Each row was made from one path, in order. Every step used is in the known rows, and no mark comes twice. Write each row's path.
Known rows:
vikud > lelit > vuze > luze: 0.061 0.595 0.034 1.810 -2.539 -2.970 -0.291 -1.297 -3.035 -1.883 -0.093
 1.808 2.066 0.608 -0.646 1.856 0.123 -0.527 0.058 0.043 0.021 1.507
 -1.946 -0.117
lelit > vikud > vuze: 0.812 1.250 0.880 -0.340 0.218 0.570 1.538 -0.874 -0.523 -1.465 1.320
 0.060 -1.713 2.562 -0.398 -2.386 -1.712 -0.577 0.233 0.225 2.343 1.809
 0.048 0.069
lelit > vuze > luze > pafige: 1.470 2.465 -0.533 2.024 -0.990 1.693 -2.600 0.238 -1.531 -1.206 -0.628
 3.526 0.515 0.438 2.412 1.022 -1.579 -0.313 1.166 1.126 3.458 -0.499
 -2.218 0.559
limiz > luze > pafige > damop > fenub: -0.545 -0.821 -4.471 0.593 1.792 0.441 -0.842 0.108 -2.088 0.849 -2.583
 -1.496 -1.283 -3.636 0.655 2.292 1.517 -2.034 -0.582 1.170 -0.712
 -2.156 2.729 0.670
fenub > vuze > tuge: -1.925 -0.579 4.267 -2.016 2.135 -1.202 2.446 0.966 3.927 0.367 1.440
 2.603 0.698 0.681 0.813 -0.861 -2.977 2.453 -0.524 0.197 -0.630 3.334
 -3.534 1.336
tuge > vuze > luze > pafige > damop: 0.970 1.696 -3.839 -0.063 -1.685 4.127 -4.093 -0.026 -2.490 0.422 -0.183
 0.251 1.519 -1.141 1.153 1.841 0.948 -2.018 0.277 0.757 1.028 -2.080
 2.563 0.891
lelit > vuze > vikud: 0.766 -1.502 3.906 3.125 0.296 -4.075 0.385 -0.547 1.956 -1.693 0.895
 0.298 0.600 0.189 0.880 -0.940 -0.802 1.890 1.896 0.548 0.631 2.023
 -1.247 -0.578
fenub > vuze: -0.070 -0.043 1.169 -0.752 2.440 -1.794 1.951 1.681 1.939 -1.222 0.689
 2.821 1.079 1.880 1.464 -1.477 -1.407 2.187 0.162 1.298 0.272 3.303
 -1.931 1.377
damop > pafige: -0.691 -1.968 -0.999 -0.775 1.600 -1.274 -1.610 2.235 0.084 1.574 0.842
 2.933 -2.941 -1.426 0.355 -0.125 0.389 -1.120 3.263 1.198 1.509 -1.367
 -0.414 -0.817
luze > pafige > damop > fenub > vuze > vikud: 1.483 -2.302 0.291 -0.435 2.204 0.780 -0.604 -0.791 4.122 0.081 -1.251
 -3.131 0.237 -1.266 0.358 -2.046 0.133 2.002 -1.242 0.764 -0.796 -2.250
 0.847 -0.538
vikud > lelit > vuze > fenub: 0.060 -2.322 2.015 0.855 -1.563 -3.367 0.773 0.859 -4.426 -2.004 0.924
 2.375 0.887 0.486 -1.081 2.517 1.289 1.779 0.999 0.850 -2.586 4.507
 -1.426 -1.596
limiz > luze > pafige > damop: -1.967 -0.100 -4.603 1.917 1.611 3.181 -1.324 2.218 -1.983 3.063 -1.538
 0.038 0.470 -2.031 1.858 1.929 0.382 -1.507 -0.327 1.068 1.254 -1.151
 2.321 -0.151
limiz > luze > pafige > damop > fenub > vuze: -0.293 -1.212 -3.863 0.349 2.890 0.945 0.498 0.129 -1.098 -0.032 -2.227
 -1.435 -0.156 -2.212 2.259 0.690 0.352 0.609 -2.197 1.188 -0.731 -0.905
 1.427 1.281
pafige > damop: -0.938 0.160 -0.684 -0.734 0.072 -1.515 0.329 1.895 0.080 1.039 -1.387
 0.591 1.277 0.008 -1.529 -0.051 0.894 -0.044 0.561 1.680 -0.663 -0.185
 1.780 0.504
vikud > lelit > vuze > luze > limiz: -0.892 2.030 2.339 1.481 -3.642 -2.290 1.463 -0.048 -3.969 -3.387 0.709
 -0.369 0.366 0.057 -2.549 0.876 0.822 0.559 2.090 -2.358 0.070 2.348
 -0.325 -0.287
tuge > vuze > lelit > vikud: -0.206 2.310 0.500 -0.588 -2.046 0.380 -0.365 0.054 -0.850 1.162 1.341
 0.233 -0.515 1.381 -0.625 0.626 1.260 -1.757 1.460 -2.720 -0.542 -1.129
 1.364 0.367
vuze > vikud > lelit: -0.703 -3.064 1.392 0.963 1.035 -2.348 0.235 -0.109 2.504 1.190 1.621
 -1.254 1.251 -0.624 -1.607 -0.018 0.437 -0.539 0.684 -0.814 -1.300
 1.460 -0.468 -2.742
luze > pafige > damop > fenub > vuze > vikud > lelit: 0.692 -4.455 -0.899 -0.636 0.727 0.518 -0.473 -0.898 3.243 0.523 -0.370
 -4.384 1.215 -0.924 -1.072 -1.003 1.520 1.761 -3.043 -0.240 -2.841
 -1.578 1.000 -2.347
damop > pafige > luze: -0.557 -1.281 -1.334 2.037 1.911 -0.842 -2.788 1.296 -1.640 3.429 1.063
 1.931 -3.789 -1.444 2.853 0.762 2.504 -1.129 0.441 0.926 1.480 -1.217
 0.862 -2.635
fenub > vuze > vikud > lelit: -0.525 -3.294 1.897 0.710 1.996 -1.880 1.640 -0.215 3.488 0.320 1.926
 -1.238 2.328 0.750 -0.049 -1.505 -0.525 2.133 -1.051 -0.901 -1.487
 2.736 -1.768 -2.176
tuge > vuze > lelit: -0.159 -0.301 -0.233 -0.683 -2.758 -1.158 -1.078 1.338 0.294 -0.385
 1.671 1.554 1.320 0.329 0.290 2.321 1.579 -0.626 1.283 -1.013 -2.206
 0.949 0.075 1.931
tuge > vuze: 0.729 -1.025 0.123 -0.744 -0.065 -2.566 -0.427 0.868 -0.677 -2.414 2.404
 1.911 0.283 0.417 0.702 0.936 0.979 -0.104 1.215 0.953 -1.264 3.608
 0.687 1.494

Write each row's path:
-1.337 2.340 2.497 1.954 0.635 -1.212 0.907 2.056 -1.935 0.151 1.289
 -0.736 -2.262 -0.143 0.294 -0.019 2.460 0.706 1.119 -1.100 0.439 2.793
 2.023 -1.063 => pafige > luze > limiz
0.976 1.251 1.710 -0.366 0.964 1.866 1.484 -0.928 -3.444 -1.222 1.098
 0.413 -2.486 1.336 -0.590 -0.947 -1.402 -0.384 2.063 0.391 1.536 2.411
 0.052 -0.852 => lelit > vikud > vuze > fenub
0.263 -1.301 2.910 1.152 3.510 -1.416 1.631 -0.041 4.436 -0.190 1.040
 -0.063 1.286 0.409 1.599 -2.701 -1.810 2.263 0.800 0.059 0.612 2.049
 -1.988 -0.337 => fenub > vuze > vikud
-0.929 0.638 3.995 -1.547 -0.086 1.082 2.056 -1.510 1.494 -0.053 2.147
 -0.184 -2.224 1.393 -0.706 -1.657 -3.298 -0.414 -0.415 -0.804 1.432
 2.015 -1.465 -0.098 => lelit > vikud > vuze > tuge
-1.309 2.017 -3.400 0.502 0.948 3.948 0.654 -0.723 -1.279 3.557 -3.248
 -3.061 -1.090 -1.253 0.825 0.401 0.832 -1.078 -1.999 -2.667 -0.141
 -5.641 2.004 0.182 => limiz > luze > pafige > damop > fenub > vuze > lelit > vikud
0.126 -0.399 -0.467 -0.299 -3.520 0.540 0.380 0.921 1.746 -1.023 0.938
 1.024 0.890 1.194 0.156 0.676 -0.695 0.067 -0.106 0.067 -0.151 1.136
 -2.045 1.986 => vikud > vuze > lelit
0.363 2.034 -1.117 -2.097 -0.658 3.482 -0.226 0.272 1.486 2.535 -2.743
 -2.017 -0.701 0.909 -1.191 -1.509 0.929 0.283 -1.610 -1.756 -0.503
 -5.974 1.313 0.040 => luze > pafige > damop > fenub > vuze > lelit > vikud
0.793 0.246 -1.416 1.624 -2.618 1.261 -2.432 0.080 -2.429 -0.771 0.198
 2.319 1.490 0.673 0.731 2.098 -0.238 -0.488 -0.691 0.185 1.492 0.286
 -1.978 -1.181 => vikud > lelit > vuze > luze > pafige
-1.283 3.543 0.974 -0.421 -0.524 0.756 0.566 1.069 0.750 3.156 -0.820
 0.962 -0.582 1.277 -1.618 -0.446 0.087 -2.047 2.050 -2.416 0.914 -2.848
 -0.231 -0.349 => vuze > lelit > vikud
-0.784 -1.831 3.206 -1.577 -0.872 -0.415 1.447 -0.261 2.720 -1.469 2.553
 1.233 -0.456 0.401 0.184 0.068 -2.962 0.671 -0.683 0.903 -0.067 4.069
 -2.808 1.493 => vikud > vuze > tuge
1.080 3.867 -3.124 0.221 -1.585 7.218 -1.974 -1.721 -2.287 1.394 -1.283
 -1.556 -0.578 0.972 -0.054 -1.499 -1.806 -2.468 -0.703 -0.020 4.541
 -3.849 1.764 -0.668 => lelit > vikud > vuze > luze > pafige > damop
2.438 0.907 -3.589 -1.417 -1.428 1.384 -3.687 -2.090 -2.538 -1.774
 -1.148 -1.307 -0.339 -2.688 -0.060 2.237 2.048 -2.624 -0.008 0.906
 -0.885 -3.132 2.844 1.811 => tuge > vuze > luze > pafige > damop > fenub
2.544 3.067 -2.793 -0.993 -1.274 4.624 -1.582 -3.719 -2.398 -0.812
 -2.154 -3.401 -2.345 -0.530 -1.266 -1.154 -0.740 -3.087 -1.033 0.197
 2.683 -5.011 2.158 0.414 => lelit > vikud > vuze > luze > pafige > damop > fenub
0.135 -4.074 0.730 -0.680 0.773 -3.747 1.902 -2.175 2.696 -0.644 -0.705
 -4.791 1.576 -1.150 -2.393 -1.224 1.819 1.801 -2.423 -0.332 -4.352
 -0.380 1.128 -1.422 => pafige > damop > fenub > vuze > vikud > lelit
0.821 2.129 -1.082 -1.281 0.963 -2.002 1.196 -2.576 -0.409 -1.699 -3.303
 -0.886 0.942 -1.510 -0.714 -0.547 -0.255 -0.245 -0.470 1.082 -0.975
 -2.470 0.189 2.658 => pafige > damop > fenub > vuze > luze
-1.884 -2.993 4.243 -0.241 -2.736 -4.168 1.287 0.305 0.660 -0.757 1.944
 1.851 1.186 0.669 -1.296 1.790 -0.557 1.709 -1.417 -0.247 -2.728 4.186
 -2.762 -0.860 => vikud > lelit > vuze > tuge
-0.957 3.202 1.484 -0.706 0.566 1.258 2.060 0.910 1.811 2.297 -0.523
 1.238 0.370 2.695 -0.122 -1.965 -1.029 0.541 0.390 -2.495 0.942 -1.570
 -1.414 0.286 => fenub > vuze > lelit > vikud
1.410 -1.103 -1.465 -2.232 1.214 0.550 -0.185 0.934 1.700 -0.969 -1.675
 -0.454 0.016 0.012 0.171 -1.026 0.513 1.989 -1.838 1.974 -1.211 -1.155
 0.678 1.193 => luze > pafige > damop > fenub > vuze
